Every row comes from one small tree of marks. The marks that hang from a mark follow it in brackets, in the order of their numbers. Every link used is in the known rows. Which tree was each row made from?
Known rows:
Q_965(Q_449): -10	-4	19	-7	6	7	-6	-14	6	15	-40	13	-6	21	-44	9	-12	0	-21	-7	-23	-7
Q_417(Q_965(Q_449(Q_815))): 18	13	-3	3	-10	3	-4	-27	19	29	-1	-30	-2	19	-37	6	10	2	-31	-3	-8	-12
Q_526(Q_449(Q_965)): 3	-1	-13	-12	3	-14	-6	-16	-11	16	-19	7	-3	36	-41	-1	-20	-2	-15	6	-15	-3
Q_666(Q_815(Q_449(Q_526 Q_965(Q_284)))): 0	-16	8	-30	-14	-15	-4	-10	-16	-3	29	-16	16	28	0	1	-11	5	-45	7	23	11
Q_666(Q_815(Q_449)): -7	7	33	-23	5	3	-14	-29	-4	28	-33	-9	-14	48	-26	26	2	0	-22	7	-15	-5
Q_815(Q_449 Q_666): -13	-10	30	-20	21	13	1	-8	-21	15	-15	29	-17	46	0	5	-11	7	-26	5	-6	21
Q_417(Q_965(Q_284 Q_353 Q_449(Q_526 Q_815))): 19	-7	-7	8	-22	0	4	-8	31	3	28	-22	10	-19	-3	-10	14	-4	-2	-10	21	-7
Q_284(Q_965(Q_353 Q_417 Q_449(Q_526 Q_815))): 2	37	-13	5	2	11	-3	12	15	-18	-6	-17	-7	-11	15	5	-1	7	24	-1	1	-14
Q_526(Q_449): 2	-2	6	-10	11	-5	-2	-18	0	20	-50	22	-9	41	-40	8	-6	-3	0	3	-24	-7
Q_284(Q_965(Q_417 Q_449(Q_526))): -4	19	3	-7	12	6	-1	15	-3	-32	-10	18	-11	9	-3	5	-14	16	-8	-1	-8	-1
Q_284(Q_965(Q_353 Q_417 Q_449(Q_526 Q_815(Q_666)))): -4	34	-9	2	18	17	3	24	7	-16	12	-8	-6	1	50	4	3	8	24	6	13	5
Q_417(Q_965(Q_353 Q_449(Q_526 Q_815))): 26	22	-18	10	-9	-3	1	-10	28	-4	10	-25	-1	-1	-10	1	22	-2	2	-6	7	-16
Q_965(Q_449(Q_526)): 4	1	4	-8	9	-2	5	3	-1	-17	-30	16	9	22	-22	3	0	5	-23	-5	-6	-2
Q_284(Q_965(Q_417 Q_449(Q_815))): -8	29	4	-5	0	18	-8	-7	6	16	-16	-23	-9	9	-11	10	-12	12	-9	2	-15	-9
Q_284(Q_965(Q_353)): -2	11	12	4	0	6	0	-17	0	9	-23	26	-31	-23	-26	-3	-29	9	-1	4	-24	-8
Q_815(Q_449(Q_526 Q_965(Q_284 Q_353 Q_417)) Q_666): -25	-27	5	-10	6	6	-1	32	-20	-29	45	25	-11	-13	42	-14	-16	0	18	-2	20	22
Q_449(Q_815(Q_666) Q_965(Q_284)): -6	-20	-5	-5	-11	-2	15	-3	-25	26	26	-14	24	-11	7	-22	-17	7	-48	12	12	23
Q_449(Q_526(Q_666(Q_815))): 15	13	1	7	13	-24	8	-2	-24	-13	-33	11	16	11	12	17	26	0	-1	14	-11	0
Q_417(Q_965(Q_284 Q_353 Q_449(Q_526 Q_815(Q_666)))): 13	-9	-4	6	-8	5	8	4	23	3	45	-12	12	-5	30	-9	19	-3	-1	-4	33	12

Which tree is each row?
-18	-22	8	16	6	4	-4	26	0	-27	-10	30	1	-36	23	1	7	-13	60	-15	-4	-1 -> Q_965(Q_284 Q_353 Q_417 Q_449(Q_526(Q_666)))
15	-8	8	11	-9	-13	-10	-10	22	0	26	-4	6	-7	17	17	28	-15	29	-5	13	-3 -> Q_417(Q_965(Q_284 Q_353 Q_449(Q_526(Q_666(Q_815)))))
-21	-23	13	4	1	11	-5	25	17	-25	-9	21	-7	-35	-3	-3	-1	-8	35	-17	-2	-8 -> Q_965(Q_284 Q_353 Q_417 Q_449(Q_526))
3	-31	17	11	-18	2	-1	-17	18	13	10	24	-25	-47	-36	-13	-6	-4	1	-8	-12	-7 -> Q_417(Q_965(Q_284 Q_353))
3	15	-24	-2	8	-5	-1	-7	-4	32	1	-18	2	27	11	-1	-2	-11	17	12	5	3 -> Q_526(Q_449(Q_815(Q_666) Q_965(Q_353)))
-15	-11	-2	7	-2	-13	-24	-2	-1	20	2	-4	-4	-6	13	21	6	-24	71	5	-10	-9 -> Q_526(Q_449(Q_965(Q_284 Q_353 Q_417)) Q_666(Q_815))
-5	-9	-24	12	-17	-7	10	23	-9	-22	20	-17	11	-62	11	-21	-3	0	13	-1	8	-6 -> Q_449(Q_526 Q_815 Q_965(Q_284 Q_353 Q_417))
-1	-14	3	-12	2	5	17	11	-2	5	10	-8	37	20	28	-10	7	5	-32	2	28	23 -> Q_965(Q_284 Q_449(Q_526 Q_815(Q_666)))
14	12	-11	0	14	-6	27	12	-23	-9	-15	1	21	12	26	-9	16	12	-32	14	8	15 -> Q_449(Q_526 Q_815(Q_666))
23	14	-21	16	6	-18	24	1	-31	-12	-30	1	26	-2	18	-6	20	6	-10	9	-6	5 -> Q_449(Q_526(Q_666) Q_815)
-22	13	7	11	18	26	-8	16	13	16	-20	-13	-11	-6	16	12	13	-9	39	-3	-10	-6 -> Q_965(Q_353 Q_417 Q_449(Q_815(Q_666)))
-14	-24	-9	8	-9	-8	5	29	-11	-37	16	20	-6	-63	-3	-20	-14	0	17	-6	-1	-4 -> Q_449(Q_526 Q_965(Q_284 Q_353 Q_417))
15	32	3	-7	10	-14	-5	-13	-10	-6	-8	-2	14	40	22	25	5	7	-8	12	3	5 -> Q_284(Q_965(Q_449(Q_526(Q_666(Q_815)))))
-20	-2	-5	14	2	2	-7	12	-9	-10	-13	12	-29	-47	-30	-4	-17	-3	24	-3	-31	-18 -> Q_449(Q_965(Q_353 Q_417))
-12	-9	9	-22	12	4	-1	-7	-31	11	16	15	-9	43	0	-4	-26	8	-40	7	1	23 -> Q_815(Q_449(Q_965) Q_666)
4	-12	8	8	-25	11	-8	-24	36	35	18	-25	-4	-20	-24	-4	4	-8	0	-11	5	-12 -> Q_417(Q_965(Q_284 Q_353 Q_449(Q_815)))
-20	-27	1	-8	-8	1	-6	19	-12	-31	29	15	-14	-27	8	-13	-20	-1	17	-9	9	3 -> Q_815(Q_449(Q_526 Q_965(Q_284 Q_353 Q_417)))
30	21	-24	25	-3	-10	1	-9	11	-8	9	-15	7	-2	17	4	30	-8	26	-5	6	-9 -> Q_417(Q_965(Q_353 Q_449(Q_526(Q_666) Q_815)))
22	-10	-7	-3	-21	-7	9	-11	17	3	28	-23	21	5	-11	-9	13	6	-40	-5	21	2 -> Q_417(Q_965(Q_284 Q_449(Q_526 Q_815)))
